Each row comes from the steps of one walk. Every step used is in the known rows, and no mark comes twice. Write the walk behind each row, first mark first.
(in the rows, 128 means zero)
Known rows:
lelit-vitiv-tozil-voluf: [156 105 122 154 177 171 106 121 122 143  88 147 132 105 156 146 108 147
 157 156 115 115 171 177 122 100  66 150  75  84 116 138 123 163 194 135
  78 136 116 122 171 140 165 123  98 180 134 118 140 142 145 130 177 109
 179]
rivu-voluf-lelit-vitiv: [132  90 139 162 123 137 109 128 133 111  56 155 107  95 175  72 124 169
 134 173  84 145 219 152 118 135 133  98  93 115 121 132 140 127 154 136
  94 153 105 123 126 130 171 204 128 147  88 150 168 161 137 158 129 130
 168]
budez-rivu-voluf-tozil-vitiv: [120  93 143 147 117  93  81 161 175 117 101 110 109 132 109  54 135 112
 145 154 108 168 160 147 167 135 166  96 112 185 180 122  70 117 129 100
 106 180 146 130 136 100 127 166 163 193 102 164 170 103  97 166  71 117
 131]
rivu-voluf: [ 99 106 106 174 128 150  87 120 181 128 100 159 136  93 164  94 121 158
 153 145 120 143 194 141 127 172 139 161 121 136 138  94 111 104 159 112
 131 139 121 106 125 133 135 142 139 139 105 156 137 116 124 136  86 128
 144]
budez-rivu-vitiv: [105 115 135 112 154 110 121 132 150 131 106 142 117 137  64 106 158 121
 166 126 131  90 137 106 178 127 160 144  97 119 187 112  48 143 110  97
  80 156 152 152 144 179 160 117 167 138  71 136 118 102  89 140 155 125
 139]
tozil-voluf-lelit: [124 144 112 163 165 119  71 107 109 113 101 150 114  76 136  82 125 142
 148 132 100 136 188 135 111 147 130 152  84  73  89 106 157 133 150 111
 130 114 148 182 127 137 220 146 155  86 136 103 152 137 137 115 128 138
 195]
tozil-vitiv: [110 124 127 129 166 116  99 146 152 140  87 137 113  77 101 130 137 145
 153 147 133 135 157 131 137 127 116 131 118 121 102  81  87 131 130 103
  92 152 140 100 142 155 132 158 172 151 105 130 167 154  92 135 140 126
 132]
budez-rivu: [136 127 119 124 153 132  85 137 177 131 122 139 112 100 107  96 154 110
 159 149 134 100 151 134 185 155 160 152 114 122 178  96 104 146 156 114
 104 151 136 160 154 153 154 115 167 139 105 117 142 114  83 109 130 119
 135]
gitub-lelit: [ 98 124 113 218 173 146  84 121 164 131 111 152 134  76 132 123 137 147
 149 150 133 106 171 130 160 171 145 172  97 129 129  94 140 139 143 111
 113 148 113 156 156 161 134 144 173 102 169 110 143 146 102 135 113 142
 172]
rivu-voluf-tozil: [129  75 128 153 110 136  92 141 166 118 109 153 136 103 164  65 102 129
 141 151  92 158 204 137 118 180 156 140 111 163 148 112 122  83 146 108
 139 161 115 134  98 121 157 181 141 144  90 153 143 115 120 160  44 132
 167]
vitiv-tozil-voluf-lelit-gitub: [201 155 112 158 182 133  75  95  88  92 138 142 103  75 147  74 115 156
 124 160  95 113 172 172 129 142 105 151  57  53 108 112 153 159 174 145
 108 118 134 143 130 112 208 119 126 137 183 151 131 132 151 104 157 157
 191]
tozil-voluf-lelit-gitub: [155 161 108 143 184 123  67  95 105 102 113 146  95  44 135  65 108 160
 128 141  96 137 188 163 117 171 136 144  75  61  83 114 154 153 148 138
 138 110 136 180 121 118 220 143 161  99 172 135 128 164 135 109 137 170
 196]
vitiv-lelit-voluf-tozil: [127  92 128 151 114 122  89 145 144 103 134 133 126 168 134 105  98 118
 161 146 112 144 149 164 148 203 174 157 135 177 133 101 135  86 141 108
 142 150 128 120 110 147 185 121 151 137 134 134 115  77 146 117 119 142
 122]
voluf-lelit: [122 123 121 149 162 109 104 123 132 104  96 152 110  83 128  77 144 146
 137 152 102 111 182 133 141 159 148 143  95  87 113  91 142 105 143 108
 111 142 132 162 105 155 205 169 160  96 102 119 172 136 113 117 145 149
 160]
voluf-lelit-vitiv: [142 105 140 141 162 126 121 137 128 119  50 163  89  98 134  86 143 147
 149 165  98 104 188 148 120 136 122 105  97  95 106 118 143 145 145 124
  79 147 112 151 129 153 203 206 142 127  99 122 178 170 114 132 166 143
 173]
budez-rivu-vitiv-lelit-voluf-tozil: [108  89 141 122 110  98 106 153 119  97 140 117 120 225  83  99 126  93
 163 117 112 135 116 143 174 176 200 135 115 197 194 137  82 101 100  98
 110 165 150 130 110 147 189  97 167 160 103 150  84  34 123 141 148 125
 122]
voluf-lelit-gitub: [168 140 127 141 163 119  82 118 127 111 115 152  93  65 133  58 130 156
 127 163  94 111 176 156 146 179 157 138  97  88 107  93 142 137 143 132
 116 145 123 157 109 142 201 161 162 102 153 152 148 161 121 106 136 175
 156]
budez-rivu-vitiv-tozil-voluf: [123 139 113 143 178 141 114 113 115 136 142 129 117 137  92 127 145 134
 167 123 131 110 134 152 166  88 105 160  57  87 182 138  56 154 140 112
  70 137 155 136 157 139 167  77 137 173 109 120  98  46 132 133 170 104
 162]
rivu-budez: [151 142 132 174 168 154 100 126 157 139  74 125 148  92 111 142 119 116
 133 164 132  81 175  99 124 185 130 178 119 112 116  96 134 139 144  99
 102 128 139 151 119 130 122 148 146 137 137 126 138 128 128 132 118 124
 142]
lelit-vitiv-tozil-voluf-rivu-budez: [203 161 102 195 175 192 110 100  95 154  81 118 129 108 159 156 121  79
 158 164 119 100 213 162  69 147  54 133  76  55  78 146 153 182 164 122
  59 133 125 116 165  77 130 179 106 185 142 134 140 128 175 153 156  94
 157]
budez-rivu-voluf-lelit-vitiv: [138  96 147 151 116 122  94 135 153 109  63 137  90 132 157  59 142 141
 137 172  86 128 203 142 159 119 150  87  84 130 160 141 118 155 153 131
  77 167 126 146 146 116 167 176 134 161  82 163 161 135 110 144 135 122
 158]
rivu-vitiv-tozil-voluf-lelit: [131 136 113 147 186 117 121 106  67 108 103 151 114 132 117  98 135 157
 156 127 102 121 164 154 118  92  92 152  55  38 119 128  99 125 124 109
  68 124 145 123 118 133 203 129 141 125 114 118 136  77 158 135 189 125
 196]
budez-rivu-voluf-tozil-vitiv-lelit: [135  95 144 167 122  71  69 161 149  87 115 107 109 163 126  77 126 119
 146 170  93 149 141 132 180 131 162 106 107 175 188 109  87 126 124 105
  96 170 146 117 129 116 139 120 149 185 128 170 145  88 101 172 100 126
 122]
gitub-lelit-vitiv-tozil: [142  99 137 220 175 158 118 128 141 135  97 135 124 104 153 154 138 163
 148 171 116  88 158 164 168 116  95 147  72 128 143 115 134 159 173 138
  60 173  95 122 173 150 120 161 131 163 170 118 151 165 131 148 169 117
 175]
budez-rivu-vitiv-lelit-gitub: [160 120 135 133 161 100 105 115 123  97 149 136 104 153  69 118 146 140
 143 148 103  70 109 121 199 148 165 146  91 102 200 115  51 180 112 108
  78 139 149 136 126 188 172  53 142 153 148 168  79 101  92 142 188 159
 106]
budez-rivu-voluf: [116 111 115 131 107 143  74 119 187 124 119 139 117 114 141  80 142 119
 140 150 118 127 170 141 163 155 152 146 101 142 186  96  95 122 159 121
 121 159 128 133 148 139 132 110 143 160 101 152 128  88 108 133  94 116
 134]

Which walk is each row?
[166  86 131 146 164 160 134 137 142 149  83 156 108 108 157 147 140 145
 164 177 106  95 158 174 141 118  89 134  85  88 140 117 109 148 189 123
  64 167 102  97 157 169 139 156 109 175 114 135 150 149 123 135 178 112
 149]
lelit-vitiv-tozil
[105 126 140 206 140 121  81 165 149 126  96 106 110 117 104 115 116 115
 156 137 142 182 137 173 143 171 162 126 129 217  98 120 125 102 110 119
 122 180 122 131 148 120 138 194 218 147 166 132 160 147 127 141  91 124
 161]
gitub-lelit-voluf-tozil-vitiv
[144 116 109 237 194 165 104 118 115 137  95 130 137  91 158 156 116 154
 154 159 120 117 160 176 140 102  74 163  54 102 114 144 147 175 177 135
  81 144 103 136 187 143 135 141 121 159 189 114 134 157 147 144 161 112
 211]
gitub-lelit-vitiv-tozil-voluf
[108  86 145 145 129 112  86 160 164 126  80 130 121 113 135  69 111 136
 139 149  95 180 177 150 110 141 142 114 126 178 136 112 102  98 123 102
 122 170 123 109 114 121 131 190 158 170  99 162 169 141 109 159  52 121
 149]
rivu-voluf-tozil-vitiv
[171 121 120 152 172 122  82 110 133 102 140 159 123  89 138 121 113 149
 138 165  99  81 145 132 155 179 143 168 106  94 137  84 120 154 164 126
 119 125 115 120 121 165 171  76 133 124 180 162 102 151 109 121 158 173
 120]
vitiv-lelit-gitub
[116 118 112 157 125 160  83 122 152 109 119 155 143 147 133 142 111 129
 157 143 130 130 145 153 153 192 152 177 131 139 118  85 136 103 152 112
 134 123 122  92 131 160 162  97 145 123 139 137 101  94 147 106 154 131
 103]
vitiv-lelit-voluf
[ 89 115 124 146 135 137 115 123 114 122 118 144 147 174 101 144 123 146
 166 122 126 130 131 138 138 168 148 166 126 136 137 114  81  92 116 100
 110 127 136  77 112 172 173  94 159 143 123 146  77  65 139 132 188 134
 114]
rivu-vitiv-lelit-voluf
[117 121 121 165 115 113  82 122 157  88 108 138  97 118 140  35 151 133
 127 151 101 123 191 130 172 154 165 116  84 131 168 104 129 125 140 117
 105 153 126 152 127 120 168 152 155 124  98 149 147  89 115 131  96 130
 144]
budez-rivu-voluf-lelit
[100 126 128 130 119 126 101 131 135 112 141 137 116 200  78 126 146 106
 169 119 132 113 107 134 187 149 173 161 114 144 182 123  65 118 114 109
  97 144 147  96 135 168 162  65 165 153 107 147  74  30 130 132 193 115
 103]
budez-rivu-vitiv-lelit-voluf
[123 123 125 162 174  96  91 145 139 109 101 141 122 121 105 143 131 133
 154 166 124 111 133 129 159 123 124 142 115 115 122  79  97 136 136  95
  92 141 148  87 134 165 144 115 147 143 138 141 150 151  98 146 164 130
  97]
tozil-vitiv-lelit
[158 133 134 168 179  94  79 136 129 111 123 135 114  95 106 131 108 159
 141 170 110 116 122 132 154 147 129 134 109 106 114  94  88 167 147 108
 100 140 134  88 130 169 149 102 149 156 184 173 132 163  98 137 180 166
 110]
tozil-vitiv-lelit-gitub
[198 198  83 205 171 195  91  81 100 142 116 122 145  98 143 138 132  78
 158 144 134  97 203 150  81 184  63 179  82  53  76 109 160 157 149 111
  77 114 136 126 151  77 131 153 128 163 164 131 133  88 179 134 142  99
 150]
vitiv-tozil-voluf-rivu-budez
[130 169  98 157 128 145  87 132 133 130 127 128 131 141 117 137 150  90
 181 129 136 168 163 176 110 182 118 129 142 123  76  84 117 128 122 118
  84 134 127  38 151 124 149 156 186 147 137 169 141 105 147 143 171 115
  78]
tozil-vitiv-lelit-voluf-rivu
[117 120 118 165 127 124  84 118 143  89  95 161 114 102 159  55 134 163
 136 152  98 143 206 139 128 162 147 135 107 113 121  92 151  97 136 119
 126 138 113 121 105 127 181 177 153 115 104 157 150 114 131 139  93 137
 150]
rivu-voluf-lelit
[116 134 122 147 138 109  82 143 156 127 103 114 137 154 117 148 123 130
 158 147 138 152 123 155 148 154 129 148 146 158 105  91 102 109 139 111
 114 135 141  59 137 159 141 112 164 160 146 150 128 106 131 124 169 121
  95]
tozil-vitiv-lelit-voluf
[ 99 153  96 212 143 185 126 104 108 140 143 142 130 141 132 150 164 119
 171 117 145 138 156 176 123 166 110 150  97 134 110 117 110 120 105 127
  69 168 103  52 160 139 137 186 202 144 149 158  98  73 178 158 163 114
 146]
gitub-lelit-voluf-rivu-vitiv-tozil
[153 183  96 165 110 202  96 110 146 152  96 123 129 112 132 127 132  69
 152 137 145 124 208 139  86 243 126 158 147 125  68 106 151 119 115 119
 103 130 134 109 138  87 125 181 179 141 126 155 121  88 161 133 117 100
 117]
lelit-voluf-rivu-budez
[173  90 147 173 122 124 106 128 142 108  82 135  80 149 156  74 155 137
 137 179  94 115 194 165 175  85 117  90  68 107 179 131 114 159 177 141
  58 178 106 114 150 107 157 174 109 192 107 168 165 104 131 142 159 111
 147]
budez-rivu-voluf-lelit-vitiv-tozil
[123  83 144 182 130  83  79 156 147  89 104 126 127 148 139  87  99 141
 150 166  92 163 158 130 124 143 144 123 127 170 144 105 107  91 127  95
 115 158 130  86 105 106 141 150 140 178 132 171 154 116 110 175 102 138
 124]
rivu-voluf-tozil-vitiv-lelit
[136 120 132 138 172 103 114 111  98  98 131 154 120 122  99 130 117 167
 153 148 104  91 126 121 139 156 140 155 101  91 154 113  79 148 120 111
  87 125 138  99 108 187 171  83 139 140 153 161  79 123 112 147 188 170
 120]
rivu-vitiv-lelit-gitub
[ 93 152  94 122 120 184 127 122 129 152 122 154 118 139 109 109 157 109
 181 103 144 162 176 165  82 188 133 135 130 111  96 118  85 106  92 111
  95 145 135  71 126 143 163 179 207 133  85 157  97  86 144 148 150 123
 111]
lelit-voluf-rivu-vitiv
[178 151 117 153 188 117 115  96  62 104 122 145 106 103 111  78 116 178
 130 133  95 123 157 168 119 120 104 138  51  37 107 140  96 156 127 129
  77 118 141 123 109 122 202 138 140 149 156 157 114  99 151 131 182 156
 200]
rivu-vitiv-tozil-voluf-lelit-gitub
[132 108 139 122 159 134 127 126 137 132 141 147  96 162  76 129 170 138
 168 131 127  84 132 133 189  96 125 157  83  96 202 112  45 144 135 102
  48 170 135 122 144 162 144 100 140 174  93 132 122  53 113 131 180 110
 123]
budez-rivu-vitiv-tozil
[156 166  66 160 169 185  94  91 115 144 148 153 122  94 159 119 141 100
 173 129 131 121 196 181 100 157  69 159  76  46  91  98 145 140 166 122
  92 133 124 118 164 123 161 140 143 137 141 125 139  93 154 137 144 108
 152]
vitiv-tozil-voluf-rivu
[167 105 154 157 174  74  83 148 119  97 125 117 108 107 103 104  99 141
 137 172 100 134 136 144 148 158 150 123 117 131 129 105  97 143 140 103
 110 164 129 116 109 145 177 131 153 161 180 163 149 167 101 145 126 172
 131]
voluf-tozil-vitiv-lelit-gitub
[164 178  98 188 124 174  92 106 122 123 123 122 154 154 140 149 130  64
 160 141 127 102 188 134 103 246 131 171 141 125  84  95 160 129 135 110
 105 117 134  91 134 103 131 149 146 141 154 168 102  68 177 134 149 111
  95]
vitiv-lelit-voluf-rivu-budez
[103 102 127 218 126 152  81 137 157 121 124 128 124 110 132  96 108 123
 150 139 125 158 156 174 151 211 180 158 120 215 118 112 157  85 122 123
 143 163 107 158 139 124 166 175 196 109 162 124 123 131 142 119  72 141
 178]
gitub-lelit-voluf-tozil
[111 106 147 119 125 119  91 169 161 148  92 119 108 126 112  96 110 117
 154 133 129 185 147 170 132 161 154 116 148 187 101 116  93  87 115 111
 133 173 141  87 121 119 157 182 193 164 109 151 158 132 122 129  95 118
 138]
lelit-voluf-tozil-vitiv
